Known rows, with every way that one mark hangs from another:
{lokap {kikirig {dasuze {silizim suben}}} nekil}: [-0.03 -0.13  0.08 -0.19  0.17 -0.01  0.06 -0.16  0.00 -0.05  0.25  0.10
  0.27 -0.04 -0.09 -0.09  0.07 -0.10  0.09 -0.19]
{ligolal {lokap {kikirig dasuze} nekil}}: [ 0.03  0.14 -0.04 -0.28  0.29  0.23 -0.05  0.04  0.18  0.01 -0.13 -0.12
  0.31 -0.18 -0.09 -0.13 -0.12 -0.06 -0.18  0.01]
{kikirig {dasuze silizim} {lokap ligolal}}: [-0.05  0.00 -0.05  0.25 -0.21  0.08 -0.05  0.07 -0.06  0.03 -0.04  0.17
  0.03  0.10  0.15  0.14 -0.08 -0.02  0.10  0.16]
{nekil {lokap {kikirig {dasuze {silizim suben}}} ligolal}}: [-0.19  0.13 -0.18 -0.08 -0.02  0.35  0.07  0.12  0.07  0.00  0.04 -0.20
  0.16  0.14 -0.03  0.01  0.04 -0.07  0.05  0.15]
{lonu {ligolal lokap}}: [ 0.14  0.14 -0.26  0.11 -0.12  0.14 -0.02  0.42  0.08  0.02 -0.40 -0.28
 -0.14  0.08 -0.02  0.08 -0.29  0.09 -0.30  0.19]
{ligolal {lokap {kikirig {dasuze {silizim suben}}} nekil}}: [-0.01  0.01  0.03 -0.31  0.31  0.10 -0.02 -0.06  0.14 -0.02 -0.03  0.01
  0.26 -0.09 -0.10 -0.13 -0.03 -0.05 -0.15 -0.09]
{suben {silizim {dasuze {kikirig {lokap ligolal}}}}}: [ 0.01  0.01 -0.08  0.11 -0.32 -0.45  0.01 -0.20 -0.11  0.02  0.15  0.02
 -0.18  0.02  0.01  0.11  0.08  0.00  0.13  0.07]
{zagum {kikirig dasuze {lokap ligolal nekil}}}: [-0.03  0.15  0.02 -0.14  0.01  0.29  0.01  0.14  0.02  0.08 -0.09 -0.09
  0.15 -0.16  0.00  0.11 -0.05 -0.01  0.06  0.01]
{suben {silizim dasuze}}: [ 0.06 -0.10 -0.08  0.12 -0.37 -0.51  0.04 -0.19 -0.16 -0.05  0.10 -0.01
 -0.24  0.01 -0.03  0.07 -0.02 -0.03  0.12 -0.03]
{zagum {kikirig {lokap ligolal}}}: [ 0.03  0.17  0.13 -0.19  0.07  0.29  0.04  0.23  0.07  0.06 -0.26 -0.32
  0.03 -0.07  0.00  0.10 -0.09  0.00 -0.01  0.02]
{silizim suben}: [ 0.16 -0.22  0.17 -0.01 -0.08 -0.06  0.06  0.04 -0.01 -0.14 -0.20 -0.09
 -0.47  0.03 -0.10 -0.03 -0.04  0.09 -0.06 -0.13]
{kikirig {dasuze {silizim suben}} {lokap nekil}}: [-0.02 -0.21  0.04  0.07 -0.21  0.01 -0.07 -0.24 -0.05 -0.04  0.07  0.34
  0.03  0.00  0.12 -0.07 -0.03  0.04  0.08 -0.04]
{kikirig {dasuze {silizim suben}} lokap}: [-0.04 -0.17  0.12  0.19 -0.16 -0.12 -0.05 -0.11 -0.14 -0.04  0.07  0.25
 -0.11  0.03  0.08  0.01 -0.04  0.08  0.07 -0.01]
{dasuze kikirig silizim}: [ 0.05 -0.04  0.09  0.25  0.27 -0.43  0.04 -0.07 -0.23  0.03  0.19 -0.01
 -0.15 -0.01  0.01 -0.10  0.16  0.01  0.05 -0.18]
{zagum {kikirig {dasuze silizim}}}: [-0.05  0.02  0.10  0.03  0.17 -0.21  0.10  0.14 -0.26  0.03  0.14 -0.09
 -0.03 -0.18 -0.11  0.09  0.02  0.02  0.11 -0.23]
{kikirig lokap}: [ 0.16  0.05  0.08  0.04 -0.13  0.27 -0.08  0.07  0.09 -0.03 -0.37 -0.23
 -0.11 -0.02  0.13 -0.07 -0.24  0.04 -0.07  0.14]
{lonu {ligolal {lokap nekil}}}: [ 0.16  0.11 -0.33  0.02 -0.14  0.24 -0.03  0.33  0.15  0.03 -0.40 -0.21
 -0.04  0.06  0.01  0.02 -0.29  0.06 -0.30  0.17]
{dasuze {kikirig {lokap ligolal nekil}} {silizim suben}}: [ 0.00 -0.14  0.16  0.00  0.11 -0.14 -0.01 -0.24  0.02  0.02  0.11  0.20
 -0.10  0.14  0.10 -0.09  0.26  0.02  0.06 -0.10]
{silizim {dasuze {kikirig {lokap ligolal nekil}}} suben}: [-0.02 -0.01  0.04  0.04 -0.10 -0.35 -0.06 -0.10  0.03 -0.01  0.15  0.17
 -0.36 -0.04 -0.03  0.03  0.21  0.16 -0.07 -0.04]

Rows:
[ 0.00  0.18  0.03 -0.15  0.34  0.10 -0.03  0.16  0.08  0.00 -0.13 -0.22
  0.16 -0.16 -0.14 -0.04 -0.12 -0.01 -0.17  0.04]
{ligolal {lokap {kikirig dasuze}}}
[ 0.00 -0.21  0.03  0.28 -0.07 -0.34  0.05 -0.01 -0.27 -0.08  0.17  0.21
 -0.26 -0.01 -0.06  0.05  0.03  0.04  0.10 -0.16]
{kikirig {dasuze {silizim suben}}}
[-0.04 -0.06  0.04  0.26 -0.14 -0.07 -0.06 -0.05 -0.15  0.00  0.03  0.17
  0.00 -0.02  0.11  0.01 -0.11  0.05  0.08  0.06]
{kikirig {dasuze silizim} lokap}
[ 0.03 -0.19  0.20  0.14  0.24 -0.51  0.06 -0.15 -0.22 -0.03  0.24  0.11
 -0.32  0.05 -0.05 -0.09  0.27  0.07  0.05 -0.26]
{dasuze kikirig {silizim suben}}
[-0.15  0.15 -0.14 -0.02  0.04  0.23  0.04  0.05 -0.03  0.00  0.10 -0.28
  0.21 -0.01 -0.03 -0.13 -0.04 -0.04  0.04  0.09]
{nekil {lokap {kikirig {dasuze silizim}}}}
[-0.01 -0.05  0.08  0.14  0.00 -0.60 -0.01 -0.04 -0.14 -0.05  0.25  0.09
 -0.51 -0.11 -0.13  0.03  0.23  0.20 -0.07 -0.15]
{silizim {dasuze kikirig} suben}
[-0.16  0.08 -0.09 -0.08  0.04  0.19  0.05  0.01 -0.03 -0.03  0.12 -0.22
  0.13  0.02 -0.06 -0.12  0.01 -0.01  0.04  0.04]
{nekil {lokap {kikirig {dasuze {silizim suben}}}}}
[-0.02 -0.03 -0.12  0.13 -0.27  0.23 -0.07 -0.07  0.03  0.04 -0.04  0.27
  0.17  0.08  0.19  0.05 -0.08 -0.07  0.10  0.15]
{kikirig {dasuze silizim} {lokap ligolal nekil}}
[ 0.18  0.08 -0.08 -0.09 -0.25  0.57 -0.08  0.05  0.28  0.02 -0.45 -0.12
  0.08  0.08  0.20 -0.03 -0.21 -0.07 -0.05  0.23]
{kikirig {lokap ligolal nekil}}
[-0.07 -0.04 -0.05 -0.19  0.05  0.22  0.08  0.00  0.13  0.00  0.15  0.11
  0.32  0.13 -0.05  0.11  0.10 -0.18  0.12 -0.03]
{lokap {kikirig {dasuze {silizim suben}}} ligolal nekil}
[ 0.00  0.09 -0.03 -0.26  0.32  0.13 -0.04 -0.02  0.13  0.01 -0.05 -0.05
  0.34 -0.13 -0.07 -0.13 -0.08 -0.08 -0.15 -0.05]
{ligolal {lokap {kikirig {dasuze silizim}} nekil}}
[ 0.02 -0.01 -0.12  0.06 -0.34 -0.38  0.00 -0.27 -0.06  0.02  0.15  0.07
 -0.11  0.01  0.02  0.06  0.08 -0.03  0.13  0.05]
{suben {silizim {dasuze {kikirig {lokap ligolal nekil}}}}}
[ 0.01  0.12 -0.09  0.21 -0.25  0.30 -0.07  0.18  0.02  0.03 -0.21  0.02
 -0.04 -0.01  0.10  0.15 -0.16  0.02  0.03  0.27]
{kikirig dasuze {lokap ligolal}}
[ 0.01 -0.19  0.21  0.01  0.16 -0.26 -0.02 -0.31 -0.05  0.00  0.16  0.20
 -0.13  0.06  0.08 -0.18  0.23  0.06  0.03 -0.19]
{dasuze {kikirig {lokap nekil}} {silizim suben}}
[-0.05  0.05  0.11 -0.19  0.36 -0.03  0.00  0.08  0.05 -0.03 -0.03 -0.09
  0.11 -0.08 -0.14 -0.04 -0.02  0.00 -0.15 -0.06]
{ligolal {lokap {kikirig {dasuze {silizim suben}}}}}
[-0.05  0.03 -0.10 -0.14  0.07  0.26  0.07  0.04  0.13  0.03  0.12  0.05
  0.40  0.10 -0.03  0.09  0.05 -0.21  0.13  0.02]
{lokap {kikirig {dasuze silizim}} ligolal nekil}
[ 0.11  0.17 -0.02  0.05  0.07  0.23 -0.07  0.02  0.11  0.08 -0.16 -0.13
 -0.03 -0.08  0.08 -0.08  0.03  0.01 -0.06  0.14]
{dasuze {kikirig {lokap ligolal nekil}}}
[-0.12  0.01  0.06 -0.02  0.12  0.02  0.12  0.19  0.00 -0.01  0.15 -0.03
  0.11  0.15 -0.11  0.22  0.10 -0.10  0.13  0.00]
{lokap {kikirig {dasuze {silizim suben}}} ligolal}
[-0.09 -0.01  0.10 -0.16  0.02  0.11  0.04  0.01 -0.03  0.05  0.04  0.08
  0.11 -0.05  0.00  0.10  0.05  0.00  0.10 -0.11]
{zagum {kikirig {dasuze {silizim suben}} {lokap ligolal nekil}}}
[-0.05  0.00  0.07  0.09 -0.08 -0.42 -0.05 -0.03 -0.02 -0.01  0.15  0.12
 -0.43 -0.02 -0.04  0.07  0.21  0.19 -0.07 -0.03]
{silizim {dasuze {kikirig {lokap ligolal}}} suben}
[ 0.00 -0.10 -0.04  0.14 -0.20  0.07 -0.09 -0.18 -0.05  0.00  0.03  0.26
  0.15 -0.04  0.17 -0.08 -0.10 -0.02  0.08  0.03]
{kikirig {dasuze silizim} {lokap nekil}}
[-0.01 -0.16  0.27  0.09  0.18 -0.34  0.00 -0.22 -0.12 -0.01  0.17  0.13
 -0.22  0.07  0.04 -0.13  0.23  0.09  0.04 -0.16]
{dasuze {kikirig lokap} {silizim suben}}
[ 0.02  0.09 -0.25 -0.02 -0.01  0.10  0.00  0.26  0.09  0.04 -0.14 -0.10
  0.16  0.09 -0.04  0.06 -0.18  0.03 -0.21  0.10]
{lonu {ligolal {lokap {kikirig {dasuze silizim}} nekil}}}
[ 0.08  0.11 -0.07 -0.30  0.07  0.49  0.06  0.12  0.30  0.01 -0.16 -0.22
  0.33  0.10 -0.02  0.04 -0.04 -0.20  0.02  0.09]
{lokap kikirig ligolal nekil}
